Every row comes from one small tree of marks. The marks that hang from a mark follow it in brackets, in alphabetical order. Every link used is in the known rows. Which tree was each row made from?
Known rows
pone(sisotaz): [-0.16 -0.26  0.11 -0.10  0.01  0.05  0.06  0.26 -0.26  0.00 -0.32 -0.10
  0.13 -0.04 -0.10  0.06  0.16 -0.02  0.04  0.19 -0.03  0.23  0.06  0.00
  0.08]
fizik(numuz): [ 0.00 -0.29  0.07 -0.10 -0.08  0.01  0.08  0.25 -0.15 -0.01 -0.50 -0.09
  0.00 -0.01 -0.08  0.07  0.12  0.00  0.00  0.04 -0.07  0.25 -0.16  0.04
  0.10]
pone(numuz nurag): [ 0.02 -0.24  0.12 -0.05 -0.06 -0.02 -0.02  0.48 -0.16  0.01 -0.37 -0.03
  0.06 -0.01 -0.13  0.29  0.13  0.01 -0.04  0.28 -0.05  0.03 -0.02  0.09
  0.11]
nubad(fizik logufe(nurag)): [-0.20 -0.42  0.09 -0.14 -0.04  0.01  0.14  0.26 -0.13  0.01 -0.10 -0.13
  0.02 -0.04 -0.06 -0.01  0.10  0.20 -0.13  0.21 -0.01  0.24 -0.23 -0.12
  0.18]
fizik(numuz(nubad(logufe(nurag(pone(sisotaz)))))): [-0.05 -0.36  0.17  0.02 -0.03  0.07  0.22  0.30 -0.07  0.01 -0.33 -0.10
 -0.07  0.00 -0.12  0.63  0.14  0.03 -0.09  0.10  0.15  0.27 -0.02 -0.07
  0.10]
rade(vulub): [-0.03 -0.31  0.08 -0.13 -0.01  0.08 -0.05  0.22 -0.18 -0.15 -0.13 -0.11
  0.17 -0.07 -0.08 -0.16  0.08  0.00  0.03  0.09 -0.15  0.27 -0.23  0.03
  0.07]
logufe(nurag(nubad pone(numuz))): [ 0.12 -0.30  0.14 -0.03 -0.05  0.05  0.12  0.35 -0.14  0.05 -0.13 -0.03
 -0.33  0.01 -0.30  0.42  0.05  0.00 -0.10  0.21 -0.06  0.05 -0.24  0.03
  0.17]
lalef(pone(nurag)): [-0.06 -0.24  0.07 -0.07 -0.04  0.01  0.05  0.46 -0.20  0.06 -0.28 -0.29
  0.21 -0.04 -0.21  0.44  0.11  0.00 -0.06  0.16 -0.03  0.19 -0.10  0.06
  0.14]
rade(bipitat vulub(lalef(pone))): [-0.05 -0.30  0.01 -0.09 -0.09  0.05 -0.22  0.18 -0.27  0.11 -0.01 -0.28
  0.43 -0.15 -0.23 -0.57  0.05  0.00  0.00  0.04  0.02  0.31 -0.23  0.04
  0.13]
rade(bipitat vulub): [-0.01 -0.36  0.05 -0.16 -0.02  0.05 -0.19  0.16 -0.21 -0.02 -0.03 -0.09
  0.10 -0.12 -0.12 -0.81  0.04  0.00  0.05  0.09 -0.11  0.26 -0.26  0.03
  0.05]
lalef(pone(sisotaz)): [-0.09 -0.26  0.08 -0.13 -0.01  0.05  0.10  0.25 -0.26  0.04 -0.32 -0.31
  0.25 -0.06 -0.17  0.38  0.18 -0.02 -0.02  0.14  0.00  0.20  0.02  0.00
  0.13]
vulub(lalef(pone(fizik))): [-0.11 -0.20  0.04 -0.04 -0.08  0.02  0.18  0.28 -0.28  0.18 -0.36 -0.30
  0.49 -0.09 -0.24  0.09  0.25  0.02 -0.05  0.13  0.01  0.24 -0.12  0.06
  0.19]
fizik(numuz(nubad(logufe))): [-0.01 -0.34  0.10 -0.02 -0.16  0.07  0.19  0.33 -0.05 -0.03 -0.38 -0.10
 -0.09 -0.01  0.03  0.21  0.09  0.07 -0.02  0.06  0.06  0.31 -0.14 -0.01
  0.04]
nurag(logufe nubad pone(sisotaz)): [ 0.04 -0.36  0.20 -0.02  0.02  0.16  0.21  0.39 -0.04  0.03 -0.28 -0.04
 -0.17 -0.03 -0.49  0.23  0.07  0.02 -0.01  0.16 -0.02  0.22  0.00 -0.06
  0.04]
numuz(nubad(fizik logufe(nurag(pone)))): [-0.09 -0.39  0.11 -0.01  0.02  0.08  0.23  0.34 -0.05  0.04 -0.09 -0.14
 -0.05 -0.05 -0.15  0.33  0.06  0.18 -0.10  0.20  0.08  0.26 -0.22 -0.15
  0.13]
lalef(pone vulub): [ 0.07 -0.26  0.03 -0.16 -0.01  0.07  0.09  0.26 -0.20  0.02 -0.16 -0.39
  0.34 -0.06 -0.13  0.27  0.15  0.01 -0.02  0.03 -0.15  0.21 -0.22  0.06
  0.27]
rade(bipitat vulub(lalef(pone(fizik)))): [-0.04 -0.31  0.05 -0.09 -0.08  0.02 -0.08  0.14 -0.26  0.16 -0.08 -0.28
  0.48 -0.18 -0.24 -0.66  0.18  0.01 -0.01  0.07 -0.01  0.26 -0.20  0.05
  0.14]
nubad(fizik(numuz) logufe(nurag)): [-0.15 -0.44  0.11 -0.12 -0.10 -0.02  0.16  0.21 -0.07  0.02 -0.27 -0.13
 -0.04 -0.02 -0.04  0.11  0.12  0.18 -0.14  0.12  0.01  0.26 -0.20 -0.11
  0.17]
lalef(pone(numuz sisotaz)): [ 0.03 -0.26  0.11 -0.13 -0.03  0.02  0.07  0.25 -0.23  0.03 -0.38 -0.28
  0.23 -0.04 -0.16  0.48  0.21 -0.02 -0.04  0.20  0.00  0.04  0.05  0.03
  0.13]
lalef(pone(nurag sisotaz)): [-0.13 -0.23  0.12 -0.06 -0.01  0.01  0.06  0.42 -0.23  0.07 -0.30 -0.29
  0.26 -0.05 -0.21  0.53  0.18 -0.02 -0.04  0.20  0.04  0.18  0.13  0.02
  0.12]
pone(numuz(fizik nubad)): [ 0.06 -0.25  0.12  0.00 -0.17  0.05  0.18  0.30 -0.10  0.05 -0.38 -0.05
  0.01 -0.07 -0.05 -0.01 -0.04 -0.04  0.04  0.26 -0.03  0.10 -0.13 -0.08
  0.08]
lalef(pone): [-0.02 -0.26  0.03 -0.14 -0.04  0.05  0.08  0.30 -0.22  0.03 -0.30 -0.31
  0.21 -0.05 -0.17  0.26  0.10  0.01 -0.04  0.10 -0.06  0.21 -0.21  0.04
  0.14]
lalef(pone(numuz(fizik) nurag(logufe nubad)) vulub): [ 0.20 -0.32  0.18  0.00 -0.21  0.07  0.21  0.44  0.01  0.10 -0.22 -0.27
  0.08 -0.05 -0.34  0.31  0.00 -0.01 -0.06  0.19 -0.10  0.05 -0.09 -0.03
  0.24]
numuz(nubad(logufe)): [-0.08 -0.32  0.10 -0.03 -0.11  0.11  0.18  0.41 -0.12 -0.03 -0.16 -0.10
 -0.03 -0.04  0.03  0.12  0.06  0.08 -0.01  0.17  0.06  0.30 -0.17 -0.02
  0.03]
nurag(logufe): [-0.04 -0.35  0.10 -0.06 -0.04  0.09  0.10  0.34 -0.13 -0.02 -0.41 -0.06
  0.20 -0.03 -0.29 -0.08  0.07  0.04 -0.03  0.16 -0.09  0.25 -0.21  0.00
  0.10]
vulub(lalef): [-0.16 -0.20  0.03 -0.02 -0.08  0.06 -0.01  0.33 -0.28  0.10 -0.28 -0.11
  0.33 -0.05 -0.17 -0.10  0.09  0.02  0.01  0.14  0.02  0.30 -0.12  0.05
  0.14]

Write each row's tree
[-0.10 -0.32  0.22  0.04 -0.09  0.01  0.15  0.47 -0.07  0.04 -0.24 -0.07
  0.01 -0.04 -0.05  0.45  0.18  0.15 -0.04  0.37  0.14  0.07  0.25 -0.09
  0.04] -> pone(numuz(nubad(fizik logufe)) nurag sisotaz)
[-0.09 -0.42  0.09 -0.19 -0.06  0.01  0.15  0.25 -0.01 -0.01 -0.35 -0.14
 -0.04 -0.03 -0.02 -0.05  0.12  0.20 -0.08  0.09 -0.01  0.26 -0.13 -0.11
  0.08] -> nubad(fizik(numuz) logufe)
[ 0.10 -0.36  0.12 -0.09  0.09  0.09  0.14  0.37  0.02  0.01 -0.26 -0.12
 -0.03 -0.04 -0.19  0.37  0.08  0.15 -0.07  0.22  0.05  0.09 -0.14 -0.09
  0.07] -> nurag(pone(numuz(nubad(fizik logufe))))
[-0.04 -0.21  0.06 -0.05 -0.14  0.03  0.05  0.27 -0.21  0.16 -0.38 -0.26
  0.44 -0.08 -0.21  0.13  0.02 -0.03 -0.04  0.18  0.05  0.15 -0.11 -0.04
  0.19] -> vulub(lalef(pone(numuz(fizik))))
[ 0.06 -0.29  0.15 -0.03  0.11  0.07  0.13  0.30 -0.08  0.05 -0.35 -0.11
  0.03 -0.06 -0.26  0.45  0.15  0.08  0.00  0.24  0.04  0.06  0.07 -0.09
  0.07] -> nurag(pone(numuz(nubad(fizik)) sisotaz))
[ 0.08 -0.29  0.18  0.14 -0.15  0.05  0.12  0.56 -0.05  0.02 -0.44  0.00
  0.09  0.00 -0.27  0.40  0.08  0.04 -0.04  0.31  0.03  0.08 -0.03  0.03
  0.07] -> pone(numuz(nubad) nurag(logufe))
[ 0.12 -0.25  0.14 -0.04 -0.12  0.08  0.22  0.21 -0.13  0.08 -0.26 -0.35
  0.31 -0.09 -0.10  0.40  0.10 -0.05  0.02  0.17 -0.01  0.08  0.05 -0.08
  0.23] -> lalef(pone(numuz(fizik nubad) sisotaz) vulub)
[ 0.09 -0.26  0.06 -0.16 -0.01  0.04  0.26  0.22 -0.20  0.08 -0.27 -0.39
  0.39 -0.09 -0.15  0.17  0.31  0.02 -0.04  0.07 -0.18  0.16 -0.20  0.09
  0.28] -> lalef(pone(fizik) vulub)
[ 0.03 -0.28  0.19  0.03  0.05  0.02  0.28  0.26 -0.18  0.10 -0.35 -0.07
  0.09 -0.05 -0.26  0.56  0.28 -0.02 -0.09  0.29  0.04  0.02 -0.01 -0.01
  0.19] -> logufe(nurag(pone(fizik numuz(nubad) sisotaz)))
[-0.19 -0.42  0.15 -0.16  0.14  0.04  0.14  0.24 -0.10  0.03 -0.13 -0.15
  0.07 -0.05 -0.20  0.29  0.13  0.17 -0.14  0.22  0.07  0.21 -0.06 -0.17
  0.16] -> nubad(fizik logufe(nurag(pone(sisotaz))))
[-0.16 -0.38  0.10  0.01 -0.13  0.05  0.25  0.32 -0.11  0.03 -0.07 -0.13
 -0.06 -0.05 -0.03  0.14  0.07  0.19 -0.06  0.22  0.06  0.28 -0.21 -0.13
  0.13] -> numuz(nubad(fizik logufe(nurag)))
[-0.12 -0.20  0.15  0.10 -0.23 -0.02  0.25  0.39 -0.20  0.24 -0.39 -0.26
  0.18 -0.07 -0.28  0.42  0.30  0.01 -0.04  0.14  0.11  0.22  0.20  0.05
  0.14] -> vulub(lalef(pone(fizik(numuz) nurag(nubad) sisotaz)))
[ 0.05 -0.30  0.22  0.02 -0.12  0.06  0.38  0.41 -0.10  0.12 -0.21 -0.32
  0.20 -0.07 -0.37  0.41  0.33  0.03 -0.05  0.17 -0.08  0.14  0.12  0.05
  0.23] -> lalef(pone(fizik nurag(logufe nubad) sisotaz) vulub)
[ 0.05 -0.28  0.15  0.00 -0.19 -0.02  0.11  0.50 -0.07  0.07 -0.19 -0.03
 -0.34 -0.02 -0.18  0.13  0.09  0.13 -0.02  0.30 -0.08  0.02 -0.01  0.01
  0.08] -> pone(numuz nurag(nubad(fizik)))
[-0.19 -0.23  0.19 -0.03  0.01 -0.03  0.22  0.39 -0.23  0.10 -0.41 -0.08
  0.21 -0.08 -0.15  0.16  0.35 -0.01 -0.01  0.30 -0.02  0.14  0.21  0.05
  0.10] -> pone(fizik nurag sisotaz)
[-0.16 -0.34  0.14  0.01 -0.18  0.08  0.28  0.31 -0.10  0.05 -0.14 -0.08
 -0.01 -0.07  0.02  0.00 -0.09  0.01 -0.05  0.24  0.07  0.30 -0.22 -0.17
  0.12] -> numuz(fizik nubad(logufe(nurag)))
[-0.09 -0.30  0.04 -0.07 -0.08  0.05 -0.26  0.19 -0.27  0.08 -0.01 -0.10
  0.33 -0.14 -0.18 -0.82  0.05  0.01  0.04  0.08 -0.01  0.33 -0.21  0.04
  0.09] -> rade(bipitat vulub(lalef))
[-0.11 -0.36  0.08 -0.04 -0.10  0.08  0.23  0.35 -0.06  0.01 -0.15 -0.14
 -0.05 -0.07  0.00 -0.03  0.07  0.20 -0.01  0.19  0.04  0.29 -0.16 -0.12
  0.05] -> numuz(nubad(fizik logufe))
[ 0.00 -0.34  0.19 -0.06  0.09  0.07  0.35  0.27 -0.03  0.06 -0.49 -0.13
  0.05 -0.06 -0.17  0.45  0.31  0.03 -0.05  0.13  0.10  0.20  0.08 -0.04
  0.05] -> nurag(pone(fizik(numuz(nubad(logufe))) sisotaz))
[ 0.11 -0.38  0.16 -0.08  0.11  0.07  0.28  0.28  0.02  0.05 -0.67 -0.08
  0.20 -0.04 -0.45  0.18  0.24  0.02 -0.09  0.08 -0.08  0.17 -0.17  0.00
  0.12] -> nurag(logufe pone(fizik(numuz)))
[-0.12 -0.36  0.14 -0.05 -0.16  0.03  0.16  0.53 -0.04  0.05 -0.04 -0.08
 -0.32 -0.04 -0.12  0.02  0.05  0.18 -0.05  0.24 -0.02  0.23 -0.05 -0.05
  0.04] -> pone(nurag(nubad(fizik logufe)))
[-0.11 -0.34  0.18  0.01  0.03  0.08  0.35  0.32 -0.14  0.06 -0.20 -0.11
  0.06 -0.06 -0.13  0.44  0.23  0.05 -0.09  0.25  0.13  0.21 -0.04 -0.06
  0.12] -> numuz(nubad(logufe(nurag(pone(fizik sisotaz)))))
[-0.09 -0.19  0.16  0.08 -0.24  0.01  0.11  0.43 -0.19  0.22 -0.26 -0.21
  0.18 -0.07 -0.28  0.34  0.05 -0.04 -0.02  0.26  0.12  0.13  0.19 -0.05
  0.14] -> vulub(lalef(pone(numuz(fizik) nurag(nubad) sisotaz)))
[-0.01 -0.34  0.19 -0.06 -0.15  0.00  0.17  0.45 -0.08  0.08 -0.14 -0.26
 -0.14 -0.04 -0.18  0.58  0.17  0.13 -0.09  0.28  0.08  0.03  0.18 -0.06
  0.09] -> lalef(pone(numuz nurag(nubad(fizik logufe)) sisotaz))
[ 0.17 -0.24  0.13 -0.09 -0.03 -0.02  0.20  0.37 -0.14  0.09 -0.31 -0.34
  0.38 -0.06 -0.17  0.49  0.34  0.02 -0.09  0.19 -0.13 -0.03 -0.06  0.12
  0.29] -> lalef(pone(fizik numuz nurag) vulub)
[-0.01 -0.21  0.04 -0.04 -0.11  0.03 -0.01  0.31 -0.26  0.12 -0.34 -0.27
  0.42 -0.04 -0.22  0.30  0.13  0.01 -0.06  0.15  0.05  0.14 -0.11  0.06
  0.18] -> vulub(lalef(pone(numuz)))
[ 0.13 -0.36  0.10 -0.05 -0.12  0.05  0.22  0.26 -0.09  0.04 -0.03 -0.39
  0.20 -0.05 -0.08  0.57  0.16  0.15 -0.12  0.15 -0.01  0.09 -0.21 -0.05
  0.31] -> lalef(pone(numuz(nubad(fizik logufe(nurag)))) vulub)
[-0.04 -0.26  0.10  0.02 -0.20  0.07  0.15  0.34 -0.13  0.14 -0.28 -0.27
  0.36 -0.08 -0.11  0.24  0.00  0.02 -0.07  0.20  0.17  0.19 -0.09 -0.08
  0.14] -> vulub(lalef(pone(numuz(fizik nubad(logufe)))))
[-0.02 -0.41  0.12 -0.11 -0.21  0.04  0.24  0.31  0.01  0.02 -0.18 -0.10
 -0.44 -0.03 -0.06 -0.11  0.07  0.20 -0.03  0.09 -0.04  0.26 -0.14 -0.09
  0.04] -> nurag(nubad(fizik(numuz) logufe))
[-0.09 -0.28  0.11  0.01 -0.18  0.01  0.13  0.51 -0.10  0.09 -0.12 -0.06
 -0.30 -0.05 -0.20 -0.02  0.05  0.13  0.01  0.23 -0.08  0.21 -0.05 -0.02
  0.07] -> pone(nurag(nubad(fizik)))
[ 0.18 -0.28  0.16 -0.02 -0.10  0.02  0.31  0.44 -0.06  0.08 -0.20 -0.35
  0.29 -0.06 -0.08  0.63  0.32  0.07 -0.11  0.21  0.00  0.02 -0.04  0.08
  0.23] -> lalef(pone(fizik numuz(nubad(logufe)) nurag) vulub)
